Each row comes from the steps of one path. Every step used is in the known rows, and no mark comes twice. Write the path behind each row, first mark first.
Known rows:
potop -> vuvo -> segifig: [-0.08  0.24 -3.09  0.00  0.16  0.30 -0.33 -0.65  0.91 -1.00 -1.34 -0.16
  0.58  0.68  1.22 -0.36 -0.59 -0.81  0.45  1.52 -1.00  0.30 -0.55 -0.65]
mato -> vuvo -> potop -> tevap: [ 0.05  2.02  1.69 -0.57  1.56 -0.48 -0.89 -1.84 -1.32 -0.78 -1.55 -1.64
  0.34  0.02  0.77  1.68 -0.58 -1.55 -1.33 -0.52 -1.41  2.03  0.50 -1.45]
pebul -> tevap -> segifig: [ 1.10  0.07 -0.29  0.76  1.20  0.57  1.92  0.10  1.04 -0.15  0.62 -0.28
  0.79 -0.76 -0.69  0.15 -0.39 -1.32 -0.95  2.17 -1.13 -0.79 -0.66  0.21]
kepim -> tevap -> segifig: [ 1.46  0.54  0.08  0.06  1.24  1.11  1.35  0.48  2.35 -0.26 -0.75 -0.83
  0.74 -0.48 -1.68 -0.82 -0.67 -1.16 -0.19 -0.16 -0.51 -0.82 -0.81 -0.46]
kepim -> tevap -> potop -> vuvo -> segifig: [-0.41 -0.40 -3.55  0.88  0.39  1.26  4.42 -0.21  1.06 -0.73 -0.24 -0.40
  1.09  0.45 -1.11 -1.46 -0.89 -2.79 -0.09  2.47 -0.67  0.16 -1.36 -0.60]
ganu -> kepim -> tevap -> potop -> vuvo -> segifig -> buru: [-1.12  0.33 -4.01  0.67 -0.39  1.40  4.94  0.83  1.96 -0.83  3.16  0.11
  0.02  0.41 -0.65 -2.16 -1.13 -4.45  0.79  3.28 -0.42  0.49 -2.08 -3.46]
pebul -> tevap: [-0.19 -1.00 -1.79  0.32 -1.08  0.25  3.37  0.03 -0.11  0.00  1.73  0.21
  0.78 -0.45  1.20 -0.04 -0.03 -1.24 -0.78  2.63  0.08  0.01 -0.02  1.38]
mato -> vuvo: [ 0.27  1.13  0.89 -0.64  1.39 -0.31 -0.43 -0.67 -0.49 -0.31 -1.49 -0.88
  0.02  0.41  0.45  0.60 -0.19  0.19 -0.58 -0.28 -1.59  1.47  0.22 -0.94]
potop -> tevap -> segifig -> vuvo -> mato: [-0.16  0.34  2.14 -0.70  1.75  0.82  0.68 -0.66  0.70 -0.25 -0.88 -1.11
 -0.35  1.31 -1.92 -0.17  0.18  1.03 -0.44 -1.87 -0.37  0.29 -0.64 -1.01]
potop -> vuvo -> mato: [-0.34 -1.55 -2.30 -0.78 -0.18  0.59  0.93 -0.17 -0.12 -1.48 -1.40  0.44
  0.68  1.24  0.76 -0.98  0.86  1.09  0.71  0.07  1.09 -1.14 -0.92 -0.61]
buru -> segifig: [ 0.25  0.27 -0.91 -0.11  1.20 -0.10 -0.45 -0.81 -0.19  0.66 -1.61 -0.10
 -0.29  0.15 -0.31 -0.38 -0.83 -0.10  0.18  2.38 -1.63  0.24 -0.22 -1.00]
mato -> vuvo -> potop -> tevap -> segifig: [ 1.38  3.10  3.19 -0.11  3.84 -0.14 -2.52 -1.82 -0.10 -0.95 -2.81 -2.14
  0.36 -0.25 -1.13  1.91 -0.89 -1.76 -1.47 -1.00 -2.57  1.15 -0.15 -2.69]
segifig -> tevap -> potop: [-0.55 -0.05 -0.42  0.15  0.04  0.40  2.74  0.25 -0.87  0.83  1.84  0.70
 -0.15 -0.02 -2.17 -0.14  0.08 -0.16  0.07 -0.97  0.46 -0.19 -0.64 -0.81]
buru -> segifig -> vuvo: [-0.56  0.54 -1.98 -0.69  0.65 -0.49  0.50 -0.93  0.32  1.13 -1.53 -1.07
 -0.76  0.96 -0.45 -0.42 -0.66  0.39  0.30  1.38 -1.02  1.40  0.09 -1.64]
tevap -> kepim: [-0.20 -0.78 -1.79  1.41  0.00  0.00 -0.89  0.86  0.27 -0.08  1.42 -1.17
 -0.32 -0.60 -0.46 -0.78 -0.16 -1.40  0.72  0.38  1.24 -0.10 -0.89  1.16]
mato -> vuvo -> potop: [ 0.36  1.85  0.41 -0.82  1.72 -0.58 -1.13 -1.30 -0.73 -0.48 -2.43 -1.48
  0.43  0.42  0.32  1.05 -0.35 -1.10 -0.46 -0.70 -0.98  1.49 -0.03 -2.93]
ganu -> segifig -> vuvo -> potop: [-0.68  2.05 -0.92 -0.25  2.05 -1.36 -0.33 -0.90 -0.79  0.29 -1.23 -0.97
 -0.45  1.54  0.40 -0.27  0.38 -1.25  0.30  0.04  0.28  1.42 -0.10 -2.91]
mato -> vuvo -> potop -> tevap -> segifig -> buru: [ 1.39  4.05  2.85 -0.74  3.39 -0.13  0.44 -1.72  0.73 -0.62 -2.54 -2.29
 -0.26  0.06 -1.33  1.72 -0.83 -2.78 -0.59 -2.28 -1.71  1.12 -0.16 -4.80]
segifig -> tevap: [-0.17  0.09 -1.12 -1.12 -1.27  0.22  0.76  0.27  0.03  0.40  1.16  0.62
  0.03  0.03  0.43 -0.08  0.11  0.76  0.62 -1.49  0.63 -0.10  0.02  0.02]
ganu -> kepim -> tevap -> segifig -> vuvo: [-0.11  0.56 -1.03 -0.02  0.47  0.86 -0.25  1.35  2.92 -0.24  2.39 -1.05
 -0.18 -0.05 -1.26 -1.29 -0.78 -1.26  0.02  0.92 -0.39  0.49 -1.25 -1.86]
kepim -> tevap: [ 0.11 -0.52 -1.25 -0.44 -0.99  0.76  2.96  0.47  1.10 -0.19  0.49 -0.26
  0.71 -0.19  0.28 -1.04 -0.32 -1.15 -0.11  0.43  0.64 -0.16 -0.15  0.92]
kepim -> tevap -> pebul: [ 0.32 -1.59 -1.89  0.29 -2.16 -0.26  1.86  0.59  1.52  0.74 -0.19 -0.66
  0.39 -0.55  0.33 -0.56 -0.46 -2.39  0.23  2.33  0.05 -1.78 -0.04  2.17]
tevap -> potop -> vuvo -> segifig: [-0.60  0.07 -2.25  1.30  1.45  0.50  1.53 -0.71 -0.08 -0.54 -0.66 -0.15
  0.39  0.65 -1.41 -0.52 -0.63 -1.66 -0.11  2.00 -1.28  0.24 -1.19 -1.51]
segifig -> tevap -> potop -> vuvo -> mato: [-0.91 -1.62 -2.59 -0.61 -0.22  0.98  3.73  0.14 -1.01 -0.57  0.45  1.13
  0.52  1.23 -1.40 -1.14  1.01  0.92  0.77 -0.74  1.56 -1.29 -1.53 -1.30]
kepim -> tevap -> segifig -> vuvo -> potop: [ 0.72  1.61 -1.52 -0.74  1.07  0.48  1.54 -0.27  2.65  0.05 -1.64 -2.36
  0.70  0.39 -2.01 -0.30 -0.63 -1.90 -0.07 -1.45  0.91  0.30 -0.80 -2.99]
segifig -> vuvo -> potop -> tevap -> pebul: [-0.88  0.10 -0.81  0.22 -1.43 -1.57 -0.80 -1.17  0.07  0.80 -0.74 -2.11
 -0.49  0.05  0.24  1.48 -0.35 -2.55 -0.34  0.84  0.39 -0.11  0.71  0.41]

Write each row's path:
[-0.75 -1.61 -3.61  1.62 -0.05  0.25  5.02 -0.01 -0.76 -0.70  1.72  0.23
  1.08 -0.47 -0.20 -0.23  0.31 -1.99 -0.92  3.89  0.60 -0.58 -0.71  0.95]
pebul -> tevap -> potop -> vuvo
[-0.34  0.18 -1.00  1.47  0.16 -0.15 -1.52 -0.27 -0.52 -0.60  1.23 -1.90
 -0.02 -1.03 -0.06  0.29 -0.55 -3.24 -0.07  0.12  1.44  0.42 -0.61  0.83]
vuvo -> potop -> tevap -> kepim
[ 0.25  0.39 -1.38  0.20  0.70  0.25  2.60 -0.05  1.59  0.36  0.67 -1.27
  0.37  0.07 -0.78  0.12 -0.26 -0.75 -0.77  1.12 -0.28  0.31 -0.40 -0.46]
pebul -> tevap -> segifig -> vuvo
[-0.13 -0.99  0.88  0.96 -1.27 -0.91 -0.78 -0.43 -0.22  0.58  0.30 -0.52
 -0.45 -0.81  0.60  1.00 -0.36 -1.85 -0.48  2.09 -1.02 -1.23  0.66  2.93]
potop -> tevap -> pebul
[-0.53  1.08 -2.59  0.56  0.99  0.47  4.54 -0.58  0.76 -0.25 -0.45 -0.32
 -0.24  1.00 -1.55 -0.70 -0.54 -2.72  0.74  0.89 -0.45  0.26 -1.19 -3.73]
tevap -> potop -> vuvo -> segifig -> buru
[ 0.37 -0.34 -0.46 -1.35  0.86  1.51  3.43  0.34  2.48 -0.12 -1.32 -1.32
  0.46  1.53 -2.15 -1.72  0.04  0.38  0.23 -1.73  0.71 -0.16 -1.32 -1.88]
kepim -> tevap -> segifig -> vuvo -> mato
[ 0.28  2.89  0.19 -1.40  1.31  0.17  2.60 -1.15  0.91  0.16 -1.75 -1.23
 -0.51  1.42  0.46  0.08 -1.11 -1.73  0.43 -0.78 -2.57  2.37 -0.27 -4.24]
mato -> vuvo -> segifig -> buru
[-0.37 -0.71 -2.95  0.29 -1.34  0.20 -0.15  1.20  0.34  0.34  2.65 -0.57
 -0.28 -0.60  0.08 -0.87 -0.06 -0.68  1.28 -1.14  1.79 -0.22 -0.88  1.19]
segifig -> tevap -> kepim
[ 0.22 -0.72 -2.51 -0.52 -1.26 -0.90 -0.75 -0.35  0.20  1.93 -1.00  0.10
 -0.58 -0.17  0.20 -0.02 -0.87 -0.74  1.05  2.76 -1.69 -1.73 -0.05  0.35]
buru -> segifig -> tevap -> pebul
[-0.41 -1.77 -2.03  0.81 -2.45 -0.12 -0.68  1.59  1.57  0.21  3.00 -0.05
 -0.11 -0.94  0.79 -1.09 -0.74 -3.03  0.31  4.36 -0.59 -1.59 -0.76  1.33]
ganu -> kepim -> tevap -> pebul
[-0.67 -2.26 -2.73  0.11  0.03  1.51  5.84  0.36  0.05 -1.18 -0.15  0.18
  1.17  0.99 -1.50 -2.09  0.62 -0.80  0.07  1.00  1.60 -1.13 -1.73 -0.54]
kepim -> tevap -> potop -> vuvo -> mato
[ 0.00  1.29 -1.60 -0.20  0.76  0.56 -1.03  0.67  2.72 -0.41  1.47 -1.72
  0.26 -0.03 -1.49 -0.75 -0.92 -2.61 -0.02  0.46  0.21  0.58 -1.52 -3.72]
ganu -> kepim -> tevap -> segifig -> vuvo -> potop
[-0.23  0.88 -1.59 -1.18 -0.86  0.72  0.90 -0.28  0.68  0.55  0.60  0.42
  0.15  0.71  0.51 -0.36 -0.85 -0.17  0.67 -0.66 -1.13  0.69 -0.44 -0.91]
vuvo -> segifig -> tevap
[-0.60 -1.07 -1.00  1.60  0.18  0.41  5.31  0.05 -0.97  0.46  2.48  0.20
  0.59 -0.52 -1.33 -0.09 -0.04 -2.12 -1.29  3.24 -0.14 -0.02 -0.66  0.60]
pebul -> tevap -> potop
[ 1.31  2.06  1.22 -0.21  1.81  0.36  1.31  0.12  1.99  0.15 -0.99 -0.71
 -0.59  0.05 -2.06  0.01 -0.26 -1.25  0.64 -1.68 -0.30 -0.79 -0.65 -3.45]
tevap -> segifig -> buru
[-0.09  1.15 -3.37 -0.72 -0.30  0.32  2.66 -0.55  1.71 -0.73 -0.99 -0.33
 -0.05  1.06  1.09 -0.56 -0.50 -1.81  1.34  0.29 -0.18  0.33 -0.55 -2.84]
potop -> vuvo -> segifig -> buru
[-0.48 -0.70 -0.38  1.69 -0.12  0.11 -0.72  0.39 -0.34 -0.38  2.36 -1.28
 -0.43 -1.03  0.09 -0.26 -0.38 -1.86  0.00  0.57  0.82  0.38 -0.34  2.73]
potop -> tevap -> kepim
[ 0.98  2.14  2.47  0.06  1.62  0.45  1.68 -0.37  1.50 -0.15 -0.04 -0.80
 -0.69 -0.35 -1.53  0.59 -0.43 -1.65 -0.08 -1.68 -0.65 -0.31 -0.09 -1.80]
potop -> tevap -> segifig -> buru
[ 0.04  1.90  0.37 -0.20  1.76 -0.72  2.72  0.01 -0.20  0.32  0.07  0.44
 -1.01  1.04  0.49 -0.94  0.46 -1.59  1.02  0.16 -0.25  0.44 -0.12 -2.45]
ganu -> segifig -> buru
[-0.64 -0.53 -3.01  0.22 -0.31  0.23  2.34  0.22 -0.58 -0.29  1.23  0.67
  0.35  0.04 -0.95 -0.24  0.48 -0.06  0.48 -0.29  1.17 -0.81 -0.74 -0.39]
segifig -> tevap -> potop -> vuvo
[-0.23  0.91  0.74  0.08  0.12 -0.20 -0.39 -1.18 -0.80 -0.55 -0.14 -0.78
  0.31 -0.35  0.34  1.07 -0.35 -1.74 -0.79 -0.26  0.27  0.53  0.29 -0.30]
vuvo -> potop -> tevap
[-0.65  0.39 -1.69  0.08 -0.28 -1.68 -1.28 -1.99 -0.10  1.50 -2.29 -2.21
 -0.79  0.17  0.00  1.11 -1.22 -2.64 -0.13  3.18 -1.37  0.25  0.47 -0.66]
buru -> segifig -> vuvo -> potop -> tevap -> pebul
[ 0.64  0.78 -0.95 -0.48  0.73  0.76  2.26  0.40  2.97  0.23 -0.54 -1.80
  0.27  0.33 -1.88 -0.82 -0.50 -0.65 -0.07 -1.02  0.24  0.21 -0.51 -1.00]
kepim -> tevap -> segifig -> vuvo
[ 0.64  0.40 -0.14  0.56  0.96  1.20 -1.15  1.50  2.37 -0.71  2.42 -0.17
  0.28 -0.83 -1.12 -1.31 -0.96 -1.83 -0.17  1.82 -1.23 -0.57 -1.50 -1.22]
ganu -> kepim -> tevap -> segifig
[ 1.04  2.00  2.13  0.54  2.41  0.18 -2.18 -1.14  0.36 -0.66 -1.53 -1.29
  0.33 -0.69 -1.57  1.26 -0.72 -1.85 -0.90 -0.74 -0.94 -0.25 -0.37 -1.63]
vuvo -> potop -> tevap -> segifig
[ 0.27  1.79  0.32 -0.71  1.87  0.19 -0.36 -1.29  0.09 -0.18 -2.13 -1.08
  0.10  1.05  0.48  0.32 -1.19 -0.64 -0.45  0.50 -3.40  2.23 -0.23 -2.03]
mato -> vuvo -> segifig
[-0.50 -0.48 -6.00  0.26 -1.16  0.53 -0.54  0.51  1.21 -0.66  1.36 -0.72
  0.31  0.13  1.27 -1.26 -0.62 -1.55  1.79  0.33  0.85  0.04 -1.46  0.48]
potop -> vuvo -> segifig -> tevap -> kepim
[-1.20  0.37 -2.07  0.91 -0.38 -0.55 -0.70 -0.36 -0.01 -0.10  1.46 -2.84
 -0.47 -0.21 -0.19  0.24 -0.38 -2.66  0.07 -0.81  2.11  1.65 -0.35  0.08]
segifig -> vuvo -> potop -> tevap -> kepim
[-0.95  0.64 -2.96  0.82  0.86 -0.66 -1.08 -1.19 -0.22  0.57 -0.22 -2.95
 -0.76 -0.04 -0.52 -0.10 -1.16 -2.76  0.31  1.51  0.58  1.90 -0.56 -0.74]
buru -> segifig -> vuvo -> potop -> tevap -> kepim
